Each row comes from the steps of one walk. Every step used is in the known rows, and no mark comes twice. Write the walk behind each row, first mark first.
Known rows:
zila, mefa, foga, fisarap, finum:  .22  .14 -.05 -.15  .12 -.02  .34  .08  .34  .08 -.21  .05  .11 -.02 -.20 -.42  .06  .06  .03 -.31 -.07 -.19  .48  .16
zila, finum, mefa: -.16  .18  .10 -.17  .15 -.19  .19 -.10  .12  .03  .15 -.23 -.08 -.18  .17  .00  .04  .02 -.07 -.23 -.03  .00  .08 -.03
boda, foga, fele, fisarap, finum:  .26 -.03 -.11  .19  .08 -.21  .14  .18  .14  .16  .00  .09 -.16  .00 -.31 -.50 -.06  .13 -.05 -.17 -.18 -.22  .47  .00
boda, mefa, foga, fisarap, fele, lebu: -.07 -.05  .00  .50  .01 -.07 -.39 -.09 -.25 -.03  .08  .30 -.09  .09  .03 -.42 -.05 -.16 -.28 -.20 -.09  .02  .05  .02
fele, fisarap, finum, boda:  .28 -.19 -.13  .07  .08 -.32  .34  .21  .28  .20  .02 -.03  .05  .12 -.07 -.29  .03  .10  .11  .10 -.09 -.03  .17  .08
fisarap, finum, zila, mefa, foga, boda: -.14  .21  .07 -.47  .19 -.17  .41  .01  .17 -.06 -.40 -.07  .16 -.13  .30 -.08  .03 -.15  .07 -.23  .03  .09  .22  .09
zila, mefa, foga, fele, fisarap, finum, boda:  .24 -.12 -.14 -.01  .15 -.42  .25  .18  .38  .17  .00  .06  .07 -.01  .05 -.39  .00  .04  .06 -.04 -.08  .04  .21  .09
zila, finum, boda:  .13 -.08 -.05 -.14  .03 -.22  .13  .10  .24  .16  .10 -.08  .12 -.05  .12 -.05  .01 -.09  .15  .02 -.02  .14  .09  .05
boda, foga, fele:  .18  .07  .03  .19 -.06 -.05 -.43 -.07  .09  .01  .01  .32 -.17 -.20  .11 -.48 -.23 -.04 -.04 -.25 -.10 -.09  .15 -.08
boda, mefa, foga, fele, fisarap:  .15 -.09 -.12  .29  .15 -.30 -.12  .02 -.01  .08 -.03  .24 -.06 -.13  .16 -.50 -.08 -.06 -.17 -.26 -.01  .08  .15  .02
foga, fele, fisarap, finum:  .17 -.07 -.09  .17  .09 -.31  .18  .21  .11  .17  .03  .05 -.14  .04 -.41 -.41 -.04  .12 -.08 -.12 -.12 -.18  .49  .02
fisarap, finum, zila, mefa, foga, fele, lebu: -.25  .03 -.02  .09  .10 -.38 -.48  .14  .04 -.02  .18  .28 -.15 -.18 -.06 -.37 -.15 -.16 -.28 -.25 -.22  .08  .19 -.05
boda, mefa:  .02 -.06 -.10 -.09  .09 -.03  .02 -.12 -.05  .01 -.15  .06  .05 -.05  .21 -.10  .05 -.03  .22 -.19 -.12 -.10 -.15  .00
zila, mefa, foga: -.02  .19 -.05 -.32  .24 -.02  .03 -.06  .25 -.10 -.12  .04  .17 -.21  .41 -.03  .10 -.09 -.07 -.24  .06  .18 -.06  .08
foga, fisarap, fele:  .06 -.05  .12  .43 -.10  .12  .02 -.20 -.11  .00 -.07  .08 -.06  .19 -.06 -.31 -.05 -.07 -.22 -.10  .14 -.07  .22  .02
fele, foga, fisarap:  .02  .01  .00  .24  .00  .01  .03  .03 -.09  .02 -.10  .11  .06  .08 -.07 -.50 -.15 -.09 -.11 -.26 -.01 -.03  .24  .18
finum, mefa, foga, fele:  .05  .14  .11  .05  .12 -.36 -.27 -.09  .19 -.04  .04  .21 -.15 -.22  .27 -.40 -.15 -.02 -.18 -.36  .11  .10  .10 -.02
mefa, foga:  .15  .14 -.01 -.14  .17 -.05 -.02 -.03  .17 -.07 -.10  .08  .07 -.09  .35 -.11  .06 -.01 -.07 -.21  .16  .17 -.05  .07
fisarap, finum, boda:  .24 -.12 -.07 -.07  .04 -.28  .28  .17  .33  .15  .02 -.04  .05  .11 -.06 -.19  .03  .09  .18  .09 -.07 -.05  .12  .07
fisarap, finum, boda, mefa, foga, fele, lebu:  .01 -.05 -.07  .26  .08 -.44 -.53  .12  .01  .04  .17  .39 -.13 -.10  .00 -.51 -.14 -.11 -.12 -.24 -.19  .06  .10  .00
fele, lebu: -.17 -.05 -.05  .28 -.01 -.13 -.41  .10 -.21 -.01  .22  .20 -.09  .01 -.12 -.14 -.05 -.10 -.17  .01 -.20  .04 -.04 -.01

Which walk is each row?
 .44 -.01 -.15  .09  .05  .05  .11  .04  .29  .12 -.06  .12 -.01 -.02  .24 -.46 -.02  .10  .14 -.09 -.22 -.17  .06  .02 => fele, fisarap, finum, boda, foga
 .30  .00 -.15 -.15  .28 -.24  .17  .00  .27  .04 -.19  .11  .13 -.07  .46 -.34  .11  .01  .12 -.30  .03  .08 -.07  .11 => fele, fisarap, finum, boda, mefa, foga
-.03  .14  .07  .02  .15 -.25  .35 -.02  .16  .03  .02 -.13 -.12  .02 -.04 -.39 -.02  .16 -.10 -.29 -.08 -.20  .23  .07 => fele, foga, fisarap, finum, mefa
 .06  .20  .09 -.16  .20 -.28  .43 -.02  .07 -.02 -.32 -.03  .04 -.06  .32 -.26  .04 -.03  .01 -.25  .10  .05  .18  .12 => fele, fisarap, finum, mefa, foga, boda
 .27  .04 -.11 -.24  .25 -.21  .13 -.03  .30  .01 -.20  .10  .13 -.08  .46 -.26  .11  .01  .17 -.30  .04  .07 -.10  .10 => fisarap, finum, boda, mefa, foga
 .03  .27  .06 -.26  .28 -.18  .11 -.10  .25 -.05  .00 -.08  .01 -.22  .47 -.10  .09  .00 -.13 -.37  .14  .17  .00  .05 => zila, finum, mefa, foga
 .05  .18  .10 -.20  .10 -.12  .23 -.03  .01 -.06 -.36  .05  .12 -.06  .33 -.12  .00 -.13  .08 -.17  .15  .13  .10  .11 => mefa, foga, boda
-.13 -.04 -.01  .01  .12 -.19  .12 -.11 -.30 -.03 -.26  .01  .02  .09  .28 -.21 -.05 -.14  .17 -.23 -.05 -.03 -.05  .05 => fisarap, fele, foga, boda, mefa
 .21 -.19 -.19 -.05  .14 -.26  .25  .02  .15  .15 -.13  .04  .09  .04  .17 -.30  .08  .03  .30 -.12 -.19 -.12 -.04  .05 => fele, fisarap, finum, boda, mefa
-.02  .24  .15 -.22  .16 -.20  .30 -.11  .05 -.08 -.32 -.01  .07 -.10  .44 -.15  .02 -.08  .03 -.23  .15  .11  .04  .10 => finum, mefa, foga, boda
 .24 -.13 -.12  .41  .03 -.20 -.14  .05  .03  .14  .03  .26 -.10 -.10  .12 -.57 -.15 -.03 -.13 -.12 -.12  .00  .17 -.01 => finum, boda, foga, fele, fisarap
 .30  .12 -.02 -.07  .09 -.03  .32  .10  .31  .09 -.20  .07  .06  .03 -.23 -.45  .04  .10  .03 -.30 -.02 -.19  .48  .15 => mefa, foga, fisarap, finum
 .07 -.14 -.08  .38  .03 -.26 -.11  .08 -.08  .12  .06  .19 -.11 -.07 -.08 -.42 -.13 -.04 -.21 -.09 -.04  .04  .23 -.01 => foga, fele, fisarap
 .22  .06 -.10 -.28  .25 -.18  .06 -.07  .26  .01 -.16  .08  .17 -.15  .55 -.19  .10 -.08  .16 -.33  .06  .16 -.12  .09 => zila, finum, boda, mefa, foga
 .14  .19  .00 -.12  .31 -.26  .26 -.03  .28 -.02 -.04 -.04 -.04 -.10  .33 -.27  .11  .13 -.16 -.32  .09  .05  .06  .07 => fele, fisarap, finum, mefa, foga
-.14  .05  .03  .31  .07 -.38 -.60  .04 -.08 -.04  .24  .35 -.19 -.15  .06 -.42 -.16 -.12 -.30 -.24 -.12  .12  .03 -.03 => finum, mefa, foga, fele, lebu
 .08  .06  .15  .35  .02  .05  .06 -.26  .00 -.05 -.09  .07 -.06  .11  .19 -.38 -.01 -.04 -.30 -.25  .21  .00  .16  .04 => finum, mefa, foga, fisarap, fele
 .42  .04 -.10  .00  .03  .08  .07  .01  .32  .08 -.06  .11  .00 -.03  .24 -.39 -.02  .09  .20 -.09 -.21 -.17  .02  .01 => fisarap, finum, boda, foga
 .18  .22  .06 -.04  .11  .03  .18 -.14  .26  .02 -.20  .10  .13 -.17  .25 -.47  .01 -.06 -.10 -.47  .09  .01  .25  .17 => zila, finum, mefa, foga, fisarap
 .05  .05  .10  .27  .02  .11  .04 -.23  .01 -.05 -.13  .10  .03  .09  .14 -.33  .00 -.12 -.26 -.22  .18  .02  .20  .06 => zila, mefa, foga, fisarap, fele
 .00  .12  .03 -.06  .11 -.26 -.32 -.04  .20 -.04 -.02  .26 -.02 -.27  .20 -.32 -.13 -.13 -.13 -.32  .05  .14  .15  .00 => zila, mefa, foga, fele
 .02  .15  .00 -.19  .09  .12  .17 -.09  .30 -.03 -.30  .12  .23 -.18  .25 -.39  .01 -.15 -.10 -.39  .01  .04  .22  .15 => finum, zila, mefa, foga, fisarap
